What can hang from each mark:
U: N P V
V: B S
M: B S U
B: P
P: S
S: N
N: B S

Every row comes from one small tree of marks. The marks that hang from a mark follow it in brackets, in alphabetical order. Every link used is in the known rows. Which tree was each row made from?
Known rows:
N[B[P] S]: [ 1.309  2.622 -0.142  0.510 -4.876 -0.567 -1.960  0.264  0.194 -5.079
 -1.569  0.991 -3.823 -1.158 -3.278 -3.623 -2.540 -4.043  1.842  5.739
  1.890 -1.089 -1.339]
S[N[B[P]]]: [ 1.994  1.189 -0.411  1.725 -3.874 -1.255 -1.837 -0.911 -0.048 -3.464
 -1.320  1.036 -2.558  0.100 -4.156 -3.457 -0.664 -3.175  1.151  5.497
  3.292 -1.886 -0.535]
V[B S]: [-0.004  0.618 -0.197 -0.088 -5.542 -0.347 -1.672 -1.424  1.395 -4.229
 -0.941  0.773 -3.110 -2.588 -3.333 -3.861 -2.663 -4.614  1.262  4.459
  2.542  0.219 -1.691]
U[P[S[N]] V[B]]: [ 0.515 -2.368 -0.525  0.381 -6.638 -0.598 -3.250 -0.723 -1.306 -2.479
 -1.844  0.499 -0.451  1.179 -2.475 -3.777 -0.477 -4.515  1.340  5.771
  4.016 -2.319 -2.620]
V[B[P] S[N]]: [ 0.587 -0.640 -0.527  1.847 -5.100 -0.843 -2.387 -0.854  2.379 -5.515
 -1.742  0.949 -3.658 -0.174 -5.020 -3.981 -2.357 -5.267  1.152  4.959
  3.937 -0.028 -1.258]
U[N[B[P[S]]] V]: [ 2.182  0.895 -0.212  1.304 -4.902 -0.033 -5.873  1.326 -1.144 -2.965
 -2.199  0.979 -0.033  2.320 -1.381 -3.828  0.348 -5.267  1.925  5.492
  4.188 -0.979 -2.947]
U[N[B[P]] V[S]]: [ 1.573  0.779 -0.265  2.131 -4.477 -0.770 -5.579  1.550  1.789 -4.117
 -1.575  0.919 -1.178  0.688 -2.203 -3.878 -1.455 -4.566  3.036  5.472
  3.453  0.681 -3.196]
B[P[S]]: [ 1.264  1.142  0.159  1.123 -2.787  0.897 -2.149 -0.675  0.333 -3.637
 -1.907  0.883 -1.308  0.668 -3.638 -3.459 -0.785 -4.229  0.215  3.591
  2.548 -1.240 -0.095]
M[S]: [ 0.302  0.121 -0.348 -0.457 -3.783  0.077  0.104 -1.613  2.271 -2.190
  0.029  0.966 -3.394 -2.063 -4.559 -3.626 -1.255 -1.966  1.173  4.152
  0.198 -3.185 -0.308]
P[S[N[B]]]: [ 2.581  0.700 -0.674 -0.304 -6.092 -1.131 -0.407 -1.777 -1.755 -2.575
 -1.289  0.885 -1.973  0.068 -3.599 -3.137 -0.101 -4.493  0.994  5.387
  4.151 -2.292 -0.815]
B[P]: [ 0.605  1.463  0.276  1.591 -2.266  0.402 -1.806 -0.682  1.521 -3.565
 -1.103  0.956 -1.916 -0.431 -3.843 -3.652 -1.134 -2.766  0.758  3.776
  1.603 -1.468  0.227]
B[P[S[N]]]: [ 1.715  0.142 -0.315  1.463 -4.036 -0.030 -1.143 -1.071  0.690 -3.886
 -1.921  1.021 -1.869  1.970 -4.859 -3.354 -0.177 -4.667  0.077  4.056
  3.517 -2.244  0.338]
S[N]: [ 1.121  0.517 -0.323  0.301 -5.112 -0.751  0.752 -1.619  0.804 -2.312
 -0.542  0.976 -2.136 -0.175 -4.468 -3.185 -0.552 -2.551  0.632  4.207
  2.108 -3.205  0.453]
M[U[P]]: [ 0.365  0.025 -0.015  0.850 -2.651 -0.942 -1.178 -1.787  0.759 -1.044
 -0.044  1.132 -1.534 -2.664 -3.140 -2.949 -1.563 -1.533  1.216  5.300
 -0.270 -1.632 -0.954]
S[N[B]]: [ 2.023  1.156 -0.551  0.259 -5.433 -1.612 -0.064 -1.540 -0.679 -2.162
 -0.516  1.054 -2.550 -0.955 -3.666 -3.219 -0.530 -2.865  1.288  5.519
  3.298 -2.525 -0.654]
N[B S]: [ 1.534  2.716 -0.300 -1.111 -6.249 -0.848 -0.246 -0.380 -0.547 -3.779
 -0.841  0.975 -3.854 -2.096 -2.927 -3.265 -2.457 -3.629  1.966  5.651
  1.592 -1.401 -1.350]
U[P]: [ 0.387  0.181  0.429  0.442 -2.868 -0.183 -1.132 -0.948  0.385 -1.393
 -0.920  0.531 -0.315 -2.166 -3.255 -3.034 -1.706 -1.875  1.257  4.326
  0.798 -1.923  0.138]
M[B[P] U[V]]: [ 0.449 -0.522 -0.622  2.305 -2.279 -0.468 -3.819 -1.312  1.760 -2.553
  0.041  1.767 -2.500 -2.300 -3.288 -4.145  1.171 -1.014  1.636  6.308
  0.230 -1.328 -2.868]
V[B[P] S]: [-0.056  0.544 -0.053  1.393 -3.953 -0.038 -3.275 -0.725  2.311 -5.708
 -1.612  0.848 -3.325 -1.529 -3.820 -4.147 -2.859 -5.055  1.232  4.577
  2.883  0.848 -1.602]
N[B[P]]: [ 1.433  2.017  0.047  1.190 -2.645 -0.453 -2.581 -0.634 -0.184 -3.509
 -1.195  0.873 -2.263 -1.261 -2.778 -3.755 -1.159 -2.866  1.194  5.135
  2.582 -0.669 -0.868]

Which tree is each row?
[ 0.265 -0.322  0.032  0.521 -6.046 -0.446 -3.558  2.144  0.851 -2.044
 -1.391  0.721 -0.409  0.707 -2.178 -3.130 -2.226 -3.526  2.865  5.318
  0.944 -2.429 -2.145] => U[N[S] P V]
[ 1.766 -0.121 -0.697  1.666 -2.511 -0.388 -5.266 -0.737  0.777 -2.550
 -1.193  1.965 -1.681 -0.866 -3.503 -3.265  1.261 -4.661  1.031  5.715
  1.619 -1.512 -2.171] => M[B[P[S]] U[N]]
[ 2.114  1.922 -0.026  0.622 -3.407 -0.061 -2.891 -0.875 -1.172 -3.858
 -1.898  0.876 -1.698  0.055 -2.481 -3.640 -0.631 -4.557  0.882  5.028
  3.606 -0.751 -1.092] => N[B[P[S]]]
[ 0.097  0.338 -0.886 -0.330 -8.419 -0.718 -4.177  0.881  0.811 -3.317
 -0.213  1.720 -4.216 -0.001 -1.690 -3.948 -1.668 -4.989  2.526  6.868
  0.841 -1.387 -4.621] => M[U[N[S] V[B]]]
[ 0.612 -0.287 -0.686  0.454 -6.646 -1.168 -0.800 -1.674  1.407 -4.261
 -0.972  0.922 -3.712 -1.060 -4.584 -3.663 -2.208 -4.866  1.242  5.012
  3.535 -0.707 -1.394] => V[B S[N]]
[ 0.587  0.207 -0.139  1.094 -5.398 -0.341 -3.253  0.798  2.626 -2.800
 -0.698  0.952 -1.060  0.449 -2.588 -3.582 -1.232 -3.901  2.527  4.190
  2.169 -0.736 -2.115] => U[N V[S]]
[ 1.495  1.614 -0.322  1.102 -6.028 -0.481 -5.070  2.489  0.447 -4.208
 -1.672  1.136 -2.308  1.447 -2.009 -3.835 -1.625 -4.646  2.860  6.291
  2.585 -1.369 -3.190] => U[N[B[P] S] V]
[ 1.274 -0.387 -0.542  0.997 -5.136  0.037 -2.533 -1.148 -0.292 -4.744
 -2.306  1.001 -2.812  1.505 -4.104 -3.906 -0.741 -5.964  0.217  4.980
  4.431 -1.861 -1.420] => V[B[P[S[N]]]]
[ 1.871  2.010 -0.011  1.428 -3.371 -0.553 -4.614  0.781  0.116 -2.928
 -1.497  1.179 -1.375  0.067 -2.543 -3.494 -0.728 -4.351  1.707  5.218
  2.869 -1.000 -1.428] => U[N[B[P]]]
[ 0.814 -1.018 -0.646  1.270 -6.247  0.182 -3.710 -0.332 -0.255 -4.474
 -2.131  0.842 -2.018  2.632 -2.953 -4.417  0.018 -5.319  0.737  5.337
  4.568 -1.733 -2.501] => U[V[B[P[S[N]]]]]
[ 1.035 -1.912 -0.279  0.873 -5.339 -0.466 -1.381 -0.608 -0.714 -1.200
 -1.657  0.554  0.271  1.644 -3.276 -3.247 -0.130 -3.042  1.302  4.792
  3.177 -2.889 -1.216] => U[P[S[N]] V]
[ 0.304 -0.359 -0.732  0.732 -3.489 -0.860 -2.334 -1.922  1.091 -1.361
  0.776  1.711 -2.308 -3.254 -2.759 -3.818  1.360 -0.497  1.691  6.274
 -0.205 -1.875 -2.705] => M[B U[V]]
[ 0.814  0.764 -0.076  0.565 -4.127  0.817 -3.632 -0.837 -0.502 -4.614
 -2.280  0.948 -2.165 -0.007 -2.766 -4.084 -1.165 -5.729  0.335  4.475
  3.480 -0.572 -1.491] => V[B[P[S]]]
[ 0.411 -1.083 -0.975  1.629 -1.433 -0.546 -2.484 -2.247  3.064 -2.874
  0.328  1.876 -4.388 -3.936 -5.498 -4.000  0.268 -1.148  1.155  6.153
 -0.596 -2.385 -2.059] => M[B[P] S U]
[ 0.496 -0.924 -0.378  1.019 -1.952 -1.443 -2.153 -2.221  0.779 -0.605
  0.036  1.457 -1.370 -4.903 -3.530 -3.058 -0.057 -0.766  1.440  6.330
 -0.365 -1.840 -1.589] => M[B U[P]]
[ 0.240  0.352 -0.235  0.282 -6.317 -0.061 -5.057  0.870  0.238 -2.226
 -0.919  1.022 -1.589  0.707 -1.382 -4.151 -0.450 -4.601  1.874  5.122
  2.665 -1.900 -3.099] => U[N V[B]]
[ 2.558  1.778 -0.124  1.013 -3.837 -0.171 -5.149  0.701 -1.117 -3.390
 -2.311  1.042 -0.939  1.199 -2.254 -3.312 -0.368 -6.052  1.256  5.043
  4.057 -0.877 -1.579] => U[N[B[P[S]]]]
[ 1.858 -0.782 -0.666  1.544 -3.209 -0.290 -2.126 -1.551  0.305 -3.480
 -1.811  1.254 -1.460 -0.238 -5.297 -3.447  1.391 -3.877  0.309  4.999
  3.290 -2.475 -0.412] => M[B[P[S[N]]]]
[ 1.272  0.016  0.013  0.800 -4.552 -1.231 -5.423  1.285 -0.894 -0.457
 -1.200  0.681  0.644 -0.211 -0.909 -3.333 -0.659 -2.794  2.944  6.057
  2.328 -1.472 -2.839] => U[N[B] P V]
[ 2.367 -0.603 -0.395 -0.029 -5.139 -1.595 -1.317 -1.307 -2.181 -1.803
 -1.763  0.557 -0.319 -0.342 -3.329 -2.782 -0.814 -4.095  1.382  5.726
  3.975 -2.152 -0.964] => U[P[S[N[B]]]]
[ 0.444 -2.239 -0.298  1.673 -5.035 -1.270 -0.953 -0.516  2.199 -2.478
 -0.998  0.484 -0.577  0.159 -4.063 -3.363 -1.698 -2.430  2.239  5.011
  2.352 -1.249 -1.410] => U[P V[S[N]]]
[ 1.928 -0.398 -0.068  0.158 -5.115 -0.747 -5.551  1.332 -2.041 -0.890
 -1.864  0.544  1.291  1.053 -0.828 -3.174 -0.257 -4.433  2.479  5.942
  3.537 -1.472 -3.100] => U[N[B] P[S] V]
[ 0.784 -0.603 -0.850  0.395 -4.430 -0.671 -2.082 -1.000  2.744 -1.576
  0.717  1.781 -4.045 -1.196 -4.054 -3.346 -0.945 -2.917  1.720  5.390
 -0.640 -3.096 -1.963] => M[S U[N]]
[ 0.585 -1.076 -1.140  0.270 -3.051 -0.991 -0.771 -2.856  2.219 -1.494
  1.154  1.813 -4.420 -4.850 -4.833 -3.701  0.295 -0.876  1.376  6.242
 -1.127 -2.866 -1.988] => M[B S U]
[ 0.427 -0.869 -0.545  1.251 -1.847 -0.010 -2.456 -1.419  2.639 -3.281
 -0.566  1.187 -3.091 -3.520 -5.418 -4.000  0.129 -1.568  1.058  5.084
  0.430 -2.846 -1.084] => M[B[P] S]
[ 0.872  0.418  0.131  0.049 -5.410 -0.611 -2.479  1.394  0.767 -2.357
 -1.608  0.914 -1.237 -0.765 -3.214 -2.673 -2.910 -4.039  2.264  4.971
  0.707 -2.405 -1.020] => U[N[S] P]
[ 1.987  0.615 -0.689  0.486 -5.797 -1.994  0.072 -1.567  0.670 -3.555
 -0.683  0.919 -2.967 -1.304 -4.263 -3.192 -1.774 -3.800  1.800  5.375
  3.643 -0.721 -1.057] => V[S[N[B]]]
[ 0.869 -1.049 -0.438  1.333 -2.395 -1.600 -4.362 -0.822  0.731 -0.223
 -0.278  1.657 -0.638 -3.654 -3.317 -2.825  0.275 -2.018  1.935  6.415
  0.003 -2.182 -2.047] => M[B U[N P]]
[-0.155 -1.471 -0.078  1.003 -5.502 -0.712 -6.114  1.259  1.444 -2.713
 -1.609  0.547 -0.059 -0.579 -2.036 -3.881 -2.367 -4.903  2.936  5.356
  2.925 -0.014 -3.700] => U[N P V[B S]]
[ 1.162 -0.735 -0.102  1.104 -4.751 -1.585 -4.829  1.389  0.572 -2.028
 -1.372  0.581  0.620 -0.490 -1.509 -3.281 -1.870 -3.781  3.419  6.043
  2.874  0.156 -3.249] => U[N[B] P V[S]]
[ 1.426 -1.119 -0.202  0.535 -4.418 -0.632 -0.514 -1.351 -0.743 -1.890
 -1.717  0.631 -0.304  0.358 -4.141 -2.699 -0.788 -3.644  0.626  4.431
  2.968 -2.817  0.238] => U[P[S[N]]]
